In the rows, zero is written as 128.
Known rows, with every step that occurs
zuno-guvura-zulo-bolef: [115 130 155 116 119 113 109 171 126 127 110 109 147 160  96 145  97 147
 136  63 133 141 138 137 170 139 182 114  84 166 108 116 208 111 137 146
 169 112 111]
bolef-mufom-visal-mimor: [ 89 116 129 124 115 114 109 153 127  37 117 159 128 120 103 117  85 171
 101  56 112 127  99 120 123 120 151 106  81 190 110  44 217 149 131 139
 146 106 119]
kuvo-suzekid: [ 90 149 107  95  90 125  77 176 136  98 121 116 140 116 101 127  94 144
  99 100 129 171  74 123 114 139 162 137 110 145 129 102 155 160 124 148
 135 118  73]
zulo-bolef: [112 176 178 116 118 116 123 157 131  90  75 135 124 107 134 154 108 174
  87  63 160 139 114 125 125 130 179 120 121 172 120  85 177  94 145 154
 167  97 106]
zulo-guvura-zuno: [ 83 123 154 142 132 131  91 171 140  95  77 114 160 134 127 180 118 191
 129  66 127 122 163 124 147 139 170 123 110 194 116 102 176 112 150 132
 196 134  81]
kuvo-bagovef-bolef: [ 60 158 166  92 118 102  88 156 142  88 107 145 132  95 109 116  89 142
  99  64 127 169 130 145 113 145 185 113 107 148 113 112 169 144 104 139
 143 108  99]
sebop-guvura-zulo-bolef-mufom-visal: [ 83 138 160 155 147 124 136 173 133  73  99 109 130 127 107 121 116 167
 122  51 132 163 107 123 154 111 177 112 121 203 138  75 182  99 113 167
 153 117 117]
bagovef-bolef-mufom-visal: [ 88 124 147  86 100 109 108 155 132  67 103 187 110 115 102 123  94 156
  51  64 112 169  92 137 113 160 152 115  99 180 103  60 189 140 114 162
 153 109  91]
suzekid-kuvo-bagovef-bolef-zuno: [ 79 157 172  97 138 130  81 137 137 105 127 153 131  98 100  83  85 153
 121  70  95 178 129 149 110 105 129 131 113 168 117 126 181 125 130 135
 152 119 139]
bagovef-bolef-bofalos: [ 95 150 172  50 110 112 120 155 138  88 111 159 119 110 122 134 104 151
  76  68 127 168 123 155 122 174 166 115 122 155 107 104 177 126 128 175
 154 132  79]
guvura-bofalos-bolef: [ 93 136 150 127 108 134 120 183 144 107  91 121 128 141 107 127  94 165
 120  96 143 167 124 152 126 147 166 181 117 140 148 116 206 119 176 154
 156 187  95]
pebor-mesu: [116 147 126  96 103 129 107 146 138  84  98 131 106 137 112 145  98 137
 127  80 144 153 133 134 124 116 172 131  99 169 131 120 166 111 156 140
 139 124  84]
zuno-guvura-bofalos: [106 115 113 123 115 126 107 171 115 125 105 135 135 165  76 138  84 157
 138  62 126 163 120 155 143 146 163 134  91 145 115 119 208 131 150 141
 153 159  99]
sebop-guvura: [ 76 128 124 133 166 126 120 158 132  74  90 126 116 129 107 128 114 160
 143  48 145 172 106 137 130 109 157 113 146 193 127  85 156 111 120 164
 125 124 101]
zulo-guvura-pesa-bolef: [ 84 106 157 141 123 134 110 142 135 114  93 122 171 119 141 148 123 177
  98  76 115 119 128 114 117 141 183 110 133 160  84  76 161  95 140 128
 167 106  75]
pebor-pesa-bolef: [ 95 177 138  95 101 151  93 149 137  65 121 143 115 129 140 119  96 157
  99  79 161 146  92 131 109 105 169 120 147 127  85 100 188  96 147 140
 132 164 107]
gisop-sebop: [ 70 115 130  88 134 128 114 148 110  92  91 129 104 128 124 131 104 146
  86  68  97 148 167 135 124 120 179 133 102 162  84  87 175 150 175 141
 117 115 121]
visal-mimor: [ 95 136 140 110 121 103 123 171 144  44  96 115 138 131 137 148  96 157
 118  51 133 137 130 132 130 125 140 103 105 167  90 114 176 130 159 153
 140  89 108]
gisop-sebop-guvura-zulo-bolef-zuno: [ 65 123 164 122 161 132 144 160 112  92  94  98 116 141 125 125 113 156
 116  63  81 167 163 133 148 125 184 118 116 178  99 102 166 129 172 164
 125 130 144]
bolef-mesu: [110 111 138  92 142  94  83 150 130  79  73 111 121 136  83 124  94 134
 114  81 106 138 116 119 120 129 165 106  91 161 134  76 149 139 129 128
 116 105 103]
bagovef-bolef: [ 91 137 154  74 106 104 108 162 140  89  91 163 112 120 116 140 105 144
  61  66 134 177 112 146 114 160 153 124 115 165  97  99 164 127 128 169
 151 106  78]
pesa-pebor: [ 84 144 162  81 133 119 109 121 150  78  84 152 110 150 111 131 117 143
 101  86 161 154 109 134 134 120 190 138 136 169 117  87 218 134 149 151
 156 109 108]
gisop-sebop-guvura: [ 58 116 121 109 161 140 135 152 109  82  87 124 102 132 120 122 112 150
 110  53  92 168 154 139 131 114 172 120 130 177  95  86 157 141 160 152
 102 123 128]
pesa-bolef-bofalos: [ 89 132 159  71 115 135 129 142 138  76 121 103 127 121 138 111  98 160
  82  91 126 148  92 136 120 122 174 104 140 138  94  85 183 101 127 167
 140 142  92]
suzekid-kuvo-bagovef-bolef-mesu: [ 80 156 156  90 134 128  77 139 136 101 110 150 127  90  91  79  85 139
 109  67  88 173 127 142 113 100 132 124 111 165 125 116 167 128 113 122
 137 103 133]
zulo-guvura-sebop-gisop: [ 87 112 164 124 165 133 113 161 140  97 111 100 170 110 150 158 126 199
 130  48 116 116 132 112 159 123 175 140 121 197  96  75 160 131 137 123
 131 110  84]
bofalos-bolef-zuno-guvura-pesa: [109 118 178 106 150 118 119 145 154 126 133 123 147 172 114 120  96 158
 200 112 129 153 159 155 129 176 167 135 128 155 120 118 203 117 193 158
 144 165 125]
sebop-gisop: [109 157 154 101 138 129 104 158 154  91 105  84 123 117 127 125 112 181
 114  48 144 153 116 126 127 108 153 129 109 191 101  82 183 144 140 138
 107 112 103]
bofalos-bolef-mufom-visal-mimor: [ 95 129 153 110 125 127 127 158 155  61 118 148 130 136 124 109  90 165
 144  90 127 132 123 139 133 150 156 138 121 187 131  68 216 132 156 149
 136 132 118]
mufom-visal: [123 118 110 113 125 114 127 161 138  57 140 153 111 134 102 111  96 169
  89  77 158 137 102 132 110 111 173 136  83 196 121  55 202 126 136 151
 164 122  88]
mimor-visal: [100 157 144 137 141 107  63 158 135  91 104 155 107  88 114 105 100 154
 108  56 172 159  96 130 121  77 164 152 102 195 117  84 167 111 182 144
 131 133  81]
bagovef-bolef-bofalos-guvura: [ 94 155 187  48 112 116 130 170 135  93 102 160 131 112 128 125 102 162
 100  78 115 179 114 155 127 180 177 122 132 160 110 121 170 138 133 182
 163 129  77]
suzekid-kuvo-bagovef-bolef: [ 75 163 157  95 128 134  79 140 138 107 117 157 129  86 101  85  88 147
 108  65 104 175 128 147 112  96 131 134 117 169 118 120 179 124 116 128
 147 105 129]
zuno-guvura: [109 116 115 103 132 115  99 154 120 115 114 141 133 161  89 139  90 149
 149  57 134 145 130 148 144 138 161 113  98 166 101 102 197 130 137 139
 142 121 100]
gisop-sebop-guvura-zulo: [ 55 111 136 115 154 135 132 163 113  90  92 102 111 136 119 120 115 142
 109  58  88 166 164 134 147 110 182 125 116 176  96  95 167 135 158 155
 113 122 129]
gisop-sebop-guvura-pesa: [ 52 110 122 119 152 137 135 143 113 100  88 125 114 123 118 122 121 139
 110  60  92 173 173 134 116 118 185 115 135 157  85  84 159 130 169 146
 104 118 130]

Rows
[ 97 191 161  76 105 160 108 154 134  68 128 141 128 124 148 108  93 169
 126  87 148 147  95 139 118 119 185 120 162 124  95 115 193 106 150 148
 142 180 107] -> pebor-pesa-bolef-bofalos-guvura
[ 97 114 179 150 140 140 118 176 136 107  96 124 161 146 131 149 104 209
 140  81 110 125 124 139 144 172 165 159 117 180 136 109 181 119 173 143
 179 174  84] -> zulo-guvura-bofalos-bolef-zuno
[ 56 115 128 121 153 151 149 165 114  91  85 119 104 139 120 117 108 155
 116  67  86 180 154 149 135 132 171 145 136 163 113 100 167 138 177 156
 108 158 129] -> gisop-sebop-guvura-bofalos-bolef
[107 118 124 118 120 132 117 172 127 129 109 132 136 174  84 131  84 157
 156  77 127 162 130 162 149 160 163 145 107 144 126 123 212 127 161 145
 149 169 101] -> zuno-guvura-bofalos-bolef
[ 74 131 134 150 151 141 141 178 138  87  89 119 122 141 103 119 110 168
 151  68 137 189 107 153 134 131 158 147 156 172 153 107 171 108 144 167
 131 174 103] -> sebop-guvura-bofalos-bolef
[ 85 174 141  98  98 154  81 143 130  61 115 154 117 123 133 116  92 159
  99  74 143 142  86 125 111 107 166 115 145 128  86  84 199 107 138 134
 127 166 119] -> pebor-pesa-bolef-mufom
[ 49 118 120 116 156 140 128 160 117  84  78 108 106 137 115 138 117 149
 119  62  93 180 181 140 137 112 173 116 128 171  97 100 165 133 170 153
 121 137 134] -> gisop-sebop-guvura-zuno
[112 123 179  99 158 120 119 153 152 113 133 123 139 177 116 121  90 165
 199 107 131 150 145 159 138 176 159 141 125 170 126 119 203 124 186 163
 144 167 124] -> bofalos-bolef-zuno-guvura
[ 98 158 206 113 116 117 124 202 132 112  73 100 162 126 128 126 106 174
 144  95 127 162 122 124 156 130 210 146 109 180 127 136 178 131 151 166
 192  96  98] -> bofalos-guvura-zulo-bolef
[ 82 122 154  99  98 124 117 125 144 116 115 111 154 109 124 117 118 137
  90  99 136 156 139 124  92 123 194 101 139 105  81  83 186  86 148 146
 146 125  98] -> guvura-pesa-bolef-bofalos
[ 81 127 174  66 126 137 145 156 135  81 117  97 148 118 146 106 102 168
 113 101 114 159  92 134 131 120 192 118 152 136  92 102 171 114 132 171
 140 139  95] -> pesa-bolef-bofalos-guvura-sebop
[ 99  98 113 120 109 123 114 135 125 123 126 142 149 153  88 118  94 143
 122  76 115 153 123 136 119 136 177  90 109 135  78  74 206 113 135 133
 144 118 109] -> zuno-guvura-pesa-bolef-mufom-visal
[103 153 220 115 126 113 124 199 132 113  83  96 163 137 126 124 103 182
 161 102 121 164 124 126 154 139 206 143 105 179 126 144 178 133 164 172
 196 110 108] -> bofalos-guvura-zulo-bolef-zuno
[ 99 150 199 121 113 119 130 199 129  99  84 116 159 125 120 115 100 182
 137  94 118 155 111 120 153 131 211 141  99 189 132 112 191 137 144 162
 196  98 105] -> bofalos-guvura-zulo-bolef-mufom-visal
[ 85 124 183 110 120 122 126 165 136 119  90 114 168 131 125 109 107 170
 155 116 112 181 119 129 104 137 203 123 139 139  93 125 162 127 168 161
 169 116 101] -> bofalos-guvura-pesa-bolef-zuno
[115 102 180 114 152  99  94 156 127 118 140 101 150 185  89 132  88 162
 177  85 112 153 144 143 149 151 164 116  73 167 105 128 207 131 172 162
 166 156 129] -> bolef-zuno-guvura-zulo
[ 85 138 180 151 159 118 133 171 136  86  96  89 135 138 113 132 118 165
 144  59 136 172 118 129 154 120 175 114 129 193 134 105 168  94 133 175
 154 128 122] -> sebop-guvura-zulo-bolef-zuno
[ 74 156 152 103 122 133  93 143 138  76 128 167 132  88 102  76  80 154
 104  56  87 169 119 143 114  99 124 119 107 176 114 106 192 134 116 128
 148 101 141] -> suzekid-kuvo-bagovef-bolef-mufom-visal-mimor
[ 98 128 172 131 121 128 119 178 142 108 105 113 135 156 105 122  92 177
 141 105 132 172 126 155 123 159 162 177 111 140 147 127 209 123 194 163
 161 205 108] -> guvura-bofalos-bolef-zuno
[ 55 113 121 122 149 144 140 163 105  88  82 120 103 135 112 121 108 156
 102  56  85 179 149 144 131 120 172 136 125 162 105  96 164 143 169 153
 109 149 127] -> gisop-sebop-guvura-bofalos
[ 93 194 160  81  99 161 105 160 138  70 123 130 131 128 144 118  97 168
 132  93 148 155 114 139 121 117 185 118 159 120  96 127 198 101 156 149
 155 189 112] -> pebor-pesa-bolef-bofalos-guvura-zuno
[ 57 175 188  79 117 111 100 169 144  91 111 133 149  94 112 114  90 152
 133  76 118 178 152 153 123 155 203 110 117 141 125 138 179 149 113 149
 164 133 103] -> kuvo-bagovef-bolef-bofalos-guvura-zuno
[ 69 112 147 104 106 128 100 139 129  71  91 121 125 123 121 114  93 158
  69  82 110 150  74 119 115 110 157 103 126 149  85  57 184 115 116 152
 131 114 107] -> pesa-bolef-mufom
[106 166 152  96 117 147  94 145 132  75 140 140 125 156 131 116  86 165
 133  84 143 151  97 140 114 123 164 111 140 124  82 117 196 103 163 146
 138 187 124] -> pebor-pesa-bolef-zuno-guvura
[ 98 102 167  95 148 124 128 144 141  93 137  78 142 161 127 113  94 172
 124  89 101 170  93 133 129 123 156 104 122 145  68  99 175 115 152 167
 119 143 124] -> pesa-bolef-zuno-guvura-sebop-gisop
[114 108 164 121 148 110 102 157 119 115 132 118 143 183  83 132  80 177
 171  82 110 165 127 153 131 160 154 126  83 152 113 129 205 134 183 162
 163 184 124] -> bolef-zuno-guvura-bofalos
[ 96  97 116  96 151 111 108 155 120 119 129 127 147 148  96 145  98 141
 159  61 132 152 142 141 157 122 175 126 104 150  91  99 193 131 140 135
 121 120 107] -> zuno-guvura-sebop
[ 77 155 173  95 137 133  86 118 141 124 129 164 141 111  89  80  93 141
 134  77  93 185 141 151 113 116 145 121 123 153 108 130 199 125 136 129
 157 116 149] -> suzekid-kuvo-bagovef-bolef-zuno-guvura-pesa-pebor
[ 77 127 148 151 162 136 140 176 139  89  99 113 125 151 102 118 107 176
 166  74 130 191 108 153 132 140 154 145 150 172 152 113 174 110 157 175
 135 187 114] -> sebop-guvura-bofalos-bolef-zuno
[111 101 164 118 149 101  96 134 126 127 138 123 153 172  89 132  93 162
 179  86 119 158 151 143 118 157 167 105  93 146  93 114 200 123 182 153
 156 153 128] -> bolef-zuno-guvura-pesa
[ 85 113 168 131 124 138 117 139 135 112 103 121 174 114 144 145 123 182
 104  76 113 113 134 118 122 148 188 107 136 157  91  78 167  95 139 131
 167 119  76] -> zulo-guvura-pesa-bolef-bofalos
[ 79 121 168  92 150 117 123 185 129 103  93 118 163 116 125 126 108 169
 168  93 127 172 128 128 144 114 202 159 129 164 109 119 162 151 153 156
 145 104  95] -> bofalos-guvura-sebop
[ 80  99 156 126 161 124 109 160 130  98 107 123 170 113 141 164 121 185
 127  59 121 112 136 117 155 126 181 142 120 187 100  77 160 120 137 128
 147 113  79] -> zulo-guvura-sebop
[ 83 139 173  75 111 139 136 161 139  81 103  91 142 129 139 113 100 171
 113 106 116 166 104 138 127 125 187 108 147 139  99 115 178 107 139 175
 163 148  96] -> pesa-bolef-bofalos-guvura-zuno
[115 126 150 126 114 112 124 174 125  98 121 118 151 160  99 136  87 156
 132  56 115 134 131 133 172 142 173 100  74 174 105 103 221 120 135 145
 169 105 122] -> zuno-guvura-zulo-bolef-mufom-visal-mimor
[ 70 176 176  87 126 142  90 152 140 110 116 145 143  88 103  85  89 157
 138  77  96 186 147 152 123 105 146 130 125 163 126 142 188 127 127 136
 169 128 133] -> suzekid-kuvo-bagovef-bolef-bofalos-guvura-zuno
[ 91 154 208 117 116 120 117 196 127 109  68 107 163 123 123 124 102 177
 146  91 116 158 118 120 157 133 208 139 106 180 127 124 184 138 146 162
 189  95 104] -> bofalos-guvura-zulo-bolef-mufom
[100 102 160 100 134 121 119 141 134  91 125 100 133 169 117 115  87 168
 118  97 106 164  89 138 119 133 155  97 119 146  77 104 176 109 152 171
 145 146 117] -> pesa-bolef-zuno-guvura
[ 81 140 160 157 146 121 147 179 137  57  98 103 135 130 116 124 112 166
 125  46 125 161 107 123 157 114 170 102 121 202 131  85 179 102 118 169
 152 108 123] -> sebop-guvura-zulo-bolef-mufom-visal-mimor
[110 146 217 127 119 101 107 174 140 105 103  79 149 137 121 143 110 161
 109  85 140 141 145 119 154 130 191 131  79 169 120 115 202  99 159 165
 188 120 121] -> guvura-zulo-bolef-zuno
